Known rows, with every step that occurs
dapas > zozo > zife > sidobe: [-12  -2 -16 -11   7  20   1  -8   6  12  -9   3  -9   1  -2   3  12   3
  15   2 -16  11   4 -38  20 -11 -26]
gimo > vunos > sidobe > zife: [ 39 -10  -1  -3  18  21   3  12  -6  -3  38 -14  -1  -1   0 -21 -20 -12
  -9 -11 -12  13  13  26 -22   9  -5]
vire > sidobe > zife > zozo: [ 18   0   7  -6   6  18  -1   6  -3 -26   7  -3  16   2 -13 -17  12 -20
   4  -3   6  15   5  22  11  19 -13]
dapas > sidobe: [ 22  -8   4 -11 -24   6 -22   6   7  -8  -7   5 -13   5   4  -6  -8   4
   1   6   7  -8   1   4  -1   8  -8]
dapas > zozo > vire > sidobe: [ -8   3  24  10 -11 -18  15 -21  -2   3  -8 -11   9 -13  -5  13  22  11
  -9  -2   9   3  -8  -2  11   5  20]
gimo > vunos > zozo: [-17  -3   1  -8   0   4  -2   7  14  27  21  23 -20  -7 -14  -4  -6  -5
  -8  -7  -7 -12  12  -2 -29   0  -3]
vunos > sidobe: [ 33  -6  -9  -5  -3   8  19  14  -5 -10  -9 -17  -5 -20   7  -5 -31   3
  -2  -5  -8  11   7   3  -5   3   3]
gimo > vunos > sidobe > dapas > zozo: [-28 -15 -24  -1  -4  -1   2  -7   5  13  37 -29   5  -1   3   7 -21   3
  -4  11  -8  15  14  14  -7 -12  -9]
gimo > vunos > sidobe > vire: [ 29   1 -17   3  27 -10  27  10   7   9  30 -18   0 -19   5  -1 -11  -5
  -9   7   0   8  21   1 -16  -7  14]
vunos > zozo: [-12   1  -2 -12  -8   3   2  11   7  11 -11  28 -20 -11  -6   1 -12  -2
  -2  -5  -3 -13   4  -6 -15   2  -3]
vunos > zozo > vire > sidobe: [ -6   5  18  12  -1 -21  10  -1   1   8 -15  25   0 -12  -6   2  31   3
 -14  -9  13 -13  -5   4 -16  10  31]
vire > sidobe > zife: [ 33  -4  19  -8  -3  15  -5   4  -5 -19  12   9   4  -1 -10 -16  25  -5
 -11  -3   1   3  -6  18  -8  16 -11]
gimo > vunos > zozo > vire: [-16   3  17  10  13 -17   1   6   6  29  15  21 -14  -4  -7   1   1   0
 -11 -17  -2 -21   9   3 -28   0  26]
gimo > vunos > zozo > vire > sidobe > dapas: [-35  -5  10  17   6 -31 -12   1   9  20  27  22   6   7  -8   2  45   2
 -18   0  10 -20   1  20 -32   0  24]
vire > zozo > zife: [ -4   4   3 -12  -5  16   3 -23   7  11 -13   3 -17  -6  -4   7 -22  15
  -6   0  -8   1 -13 -35  -7 -15 -25]
zozo > vire > sidobe: [ 24   0  30  11  -3 -19   9   1  -3  -8 -11  -1   7 -12  -4   1  27  11
 -10  -9   8  -9  -8   4  -4   8  27]
zife > zozo: [  3   0  -2 -11  -1   9   5  14   2 -11 -11 -10   0  -9  -7  -4 -28  -8
  14  -4  -4   3  13  -2  17   4  -8]
nezo > zife > sidobe > dapas: [ -1  -9 -14  -8 -22  12 -26  15 -11  -7  -9  17  -4  24   7   1  21   4
  15   3  -7  -7 -13   4  -3   5  -8]
nezo > zife > sidobe: [ 24  -3  -3 -10 -21  23  -7  11 -11  -3 -19  16 -11   8   1  -3  12   2
  13 -10  -7   1 -12  -8  -1  14  -3]
sidobe > vire > zozo: [ -2  14   0  -5   8 -15  11 -22   8  11   3   0 -18 -11  -2  22 -13   7
 -14  14   4  -9   4 -12  -7 -14   6]
nezo > zife > zozo: [  6   4  -4 -13 -27  26   5  10  -9 -11 -26  -2   5   0  -3  -4 -30  -6
  21  -8   6  10 -14  -8  14  17  -7]
sidobe > zife > zozo > vire: [ 13   6  17   6  25   2  -4  13 -14 -18  -2  -6   9  10   2 -11 -17 -16
   9 -17   2  -4   9  22  16  13  15]
nezo > vire > sidobe > zife > zozo: [ 22   9  14   8 -20  -1  -1   1   2 -22  -4  -3  20   5 -10 -17  13 -18
   1   3   4  10  -9  24  18  11 -15]
zozo > zife > sidobe: [ 19  -4 -10  -8  15  19  -5  14   4   1 -13  13 -10   1   1 -10  17   4
  13  -6 -16   0   3 -32   5  -8 -20]
zife > zozo > vire > sidobe: [  9   4  19  12   6 -14  13   3  -3 -14 -16 -13  18 -11  -7  -2  14  -3
   4 -10  12   4   3   8  16  12  25]
nezo > zife > sidobe > dapas > zozo: [-33  -7 -22  -8 -31  12 -21  -6  -8   4  -6   7  -2  23   6  14  15   4
  16   9  -6   4 -13  -2  12   2 -15]
dapas > zozo: [-15  -1   3 -14 -18   7   8  -9   3   7  -4  -9 -10 -12  -6  11 -20   6
   3   1  -7   3   2 -12  12  -2 -13]
nezo > zife > zozo > vire: [  6  10  12   4 -12   5   8   8 -17  -9 -33  -5  10   3   5   0 -22  -3
  18 -17  10   1 -17  -3  15  17  23]
dapas > sidobe > zife > zozo: [ 17  -3  -4 -10  -2  23 -31   9   0 -24   5   0   3  22   3 -20 -17 -23
  12   2  11   5  12  27  16  19 -17]
zife > sidobe > dapas > zozo > vire: [-35  -6  -4  12   9 -24 -18  -6  -5   6   3  -3   0  17   9  19  24   6
   7   3  -8 -12  12   9  16 -11  15]

Rows
[-31  -2   6  15  -2 -31  -8   4   0   3  -4  28   7   3  -1   7  38   5
 -12   3  13 -21  -6  15 -19   2  26]	vunos > zozo > vire > sidobe > dapas
[-36 -11 -20  -7  -4  -4 -20  -3   3   4  10  -1  -6  13   1  14  16   2
   9  13 -14  -3  15   3  15 -11 -16]	zife > sidobe > dapas > zozo
[ 32  -7   8 -11 -10  18 -35   7  -1 -18   9  12  -9  21   6 -18  -4  -8
  -1   1   7  -6  -1  22  -4  15 -16]	dapas > sidobe > zife
[  4   6  23  11  13  -8  -2   1  -7  -2   0  32   3   4  -4  -9  34 -10
 -17 -12  13 -11  -8  22 -20  18  23]	vunos > zozo > vire > sidobe > zife
[  3   6  13   6  12 -12   8  12  -5  -9 -18 -12   6  -6   0   0 -21  -3
  12 -14   3  -6  11   4  18   5  22]	zife > zozo > vire
[-17  -2   7  14   5 -25  -5   9  -3 -19  -4 -10  27   5  -1   2  22  -1
   6   3  13  -5   2  19  14   3  20]	zife > zozo > vire > sidobe > dapas
[ 14  12 -19   3  14 -13  29 -20   1   5   0 -18 -11 -20   9  19 -27   4
 -17  14   5   9  10  -2  -9 -12  16]	vunos > sidobe > vire > zozo
[-41  -6 -17 -12 -10  10  -7  -6   6   6  -1  -1   3   7   4   8 -10  12
  10  16  -6   1 -12 -31  12 -19 -35]	sidobe > dapas > zozo > zife
[  2   4  28   9   2  -5   3 -20 -11  -6   8  -5  12   3  -4   2  26  -2
 -12  -6   8   4 -10  17   8  14  13]	dapas > zozo > vire > sidobe > zife
[-29 -12 -31  -2   5  13   6  -7   7  17  29 -24  10   0   7  -1 -19   5
   3  11  -9  20   2 -17  -4 -20 -26]	gimo > vunos > sidobe > dapas > zozo > zife
[  1  13  11   4 -32  -3   2 -27  11  15 -24   1 -13  -3  -1   8 -22  17
  -9   6  -9  -5 -28 -34  -1 -25 -25]	nezo > vire > zozo > zife
[ 12   1   2 -13  12  22  -7  15  -7 -21   4  -3   3   6  -5 -16 -24 -19
  11  -9  -4   6  12  17  14  13 -15]	sidobe > zife > zozo
[-25  -8 -35  -5  -2  12  11  -4   0   0  -3 -20  10  -3  15   5 -26   8
   8  14  -6  20  -6 -22   9 -18 -25]	vunos > sidobe > dapas > zozo > zife
[-16   1  -4 -14  -9  20  11 -10   6  11 -12  -4  -5  -9  -1   4 -18   9
   9   4  -7   8 -11 -42  13 -11 -30]	dapas > zozo > zife
[ 13   8  17  10 -20   2  13  -1 -14 -14 -30  -5  23  -2  -3  -2  14  -2
  11 -12  20   9 -24   3  12  25  26]	nezo > zife > zozo > vire > sidobe
[-28 -10  -8  17   9 -21   5  -8  -3  15  30 -32  10   2  11  12 -14   7
  -7   1  -3   5  10  18  -4 -10  21]	gimo > vunos > sidobe > dapas > zozo > vire
[-40  -3   7   6  -6 -24  -9  -7  -4   5   0  -9   4   7   7  19  -5  12
   1   5   0 -14  -3   4  12 -11  13]	sidobe > dapas > zozo > vire
[  3  12 -14  -4   3  -1 -10 -30  17  12  -5   9 -13   7  11  10  -2   6
  -7  25  19  -5  -9 -30  -3 -17 -14]	dapas > sidobe > vire > zozo > zife
[ 33   1  34  10  11  -6  -3   2 -13 -17   4   6  10   3  -3 -11  31  -2
 -13 -13   7  -6  -9  23  -7  17  20]	zozo > vire > sidobe > zife
[-11   7  12   6   6 -17   4  10  -1  13 -17  25 -13  -8   1   5  -5   2
  -6 -13   4 -21   2  -2 -14   2  28]	vunos > zozo > vire
[ 29 -10  -5  -2   5   8  15  11   3   6  22 -21  -5 -17  -2  -9 -24   0
  -7  -8 -11  11  14   7 -18   1   2]	gimo > vunos > sidobe
[-21   4 -11  10 -18 -12 -25 -21  11  13 -11  10  -9  22   5   9  16  13
  -1  16 -15 -10 -16 -18   2 -33 -29]	nezo > vire > zozo > zife > sidobe > dapas
[ -3  16  -8  -5  18  -2  15 -23  11  15  -6   6 -13  -9   1  15 -10  10
  -8  15   4  -4  -8 -41  -5 -23 -11]	sidobe > vire > zozo > zife
[ 27   4  23   8 -44 -17   6  -2   9  -6 -15   2   6 -13  -9  -2  21   9
 -10   6   0  -3 -19   0   2   0  -6]	nezo > vire > sidobe
[ 13  14 -26   2  25   0  32 -21   4  10  -8 -13  -6 -17  13  11 -25   6
 -10  13   5  15  -2 -31  -8 -22  -2]	vunos > sidobe > vire > zozo > zife
[ 24  -6 -13  -1  27  25   7  13  -5 -10  35 -26   9   2  -2 -23 -32 -26
   5 -12  -7  24  25  32  -2  13  -7]	gimo > vunos > sidobe > zife > zozo
[-14   8 -29   2  46  -1   5   7  21  37  23  38 -13   4  -3  -5  40 -14
   4   8  -4 -10  19 -33 -19 -16  -5]	gimo > vunos > zozo > zife > sidobe > vire
[ -2  -7  19  13  -4 -29 -10   5  -5 -12   0   1  15   3   2   3  35  14
  -8   3   9 -15 -10  15  -5   0  22]	zozo > vire > sidobe > dapas
[ -6 -14 -13  -6   4  -4 -26  19   0  -7   6  10  -8  14   3   1  22   3
   9   7 -15 -13  14   9   1  -8  -9]	zife > sidobe > dapas
[ 28  -2 -17  -4  19  25  11  17 -13 -27   3 -21  10  -2   5 -19 -39 -23
  10  -8  -3  24  18  27  11  14  -5]	vunos > sidobe > zife > zozo
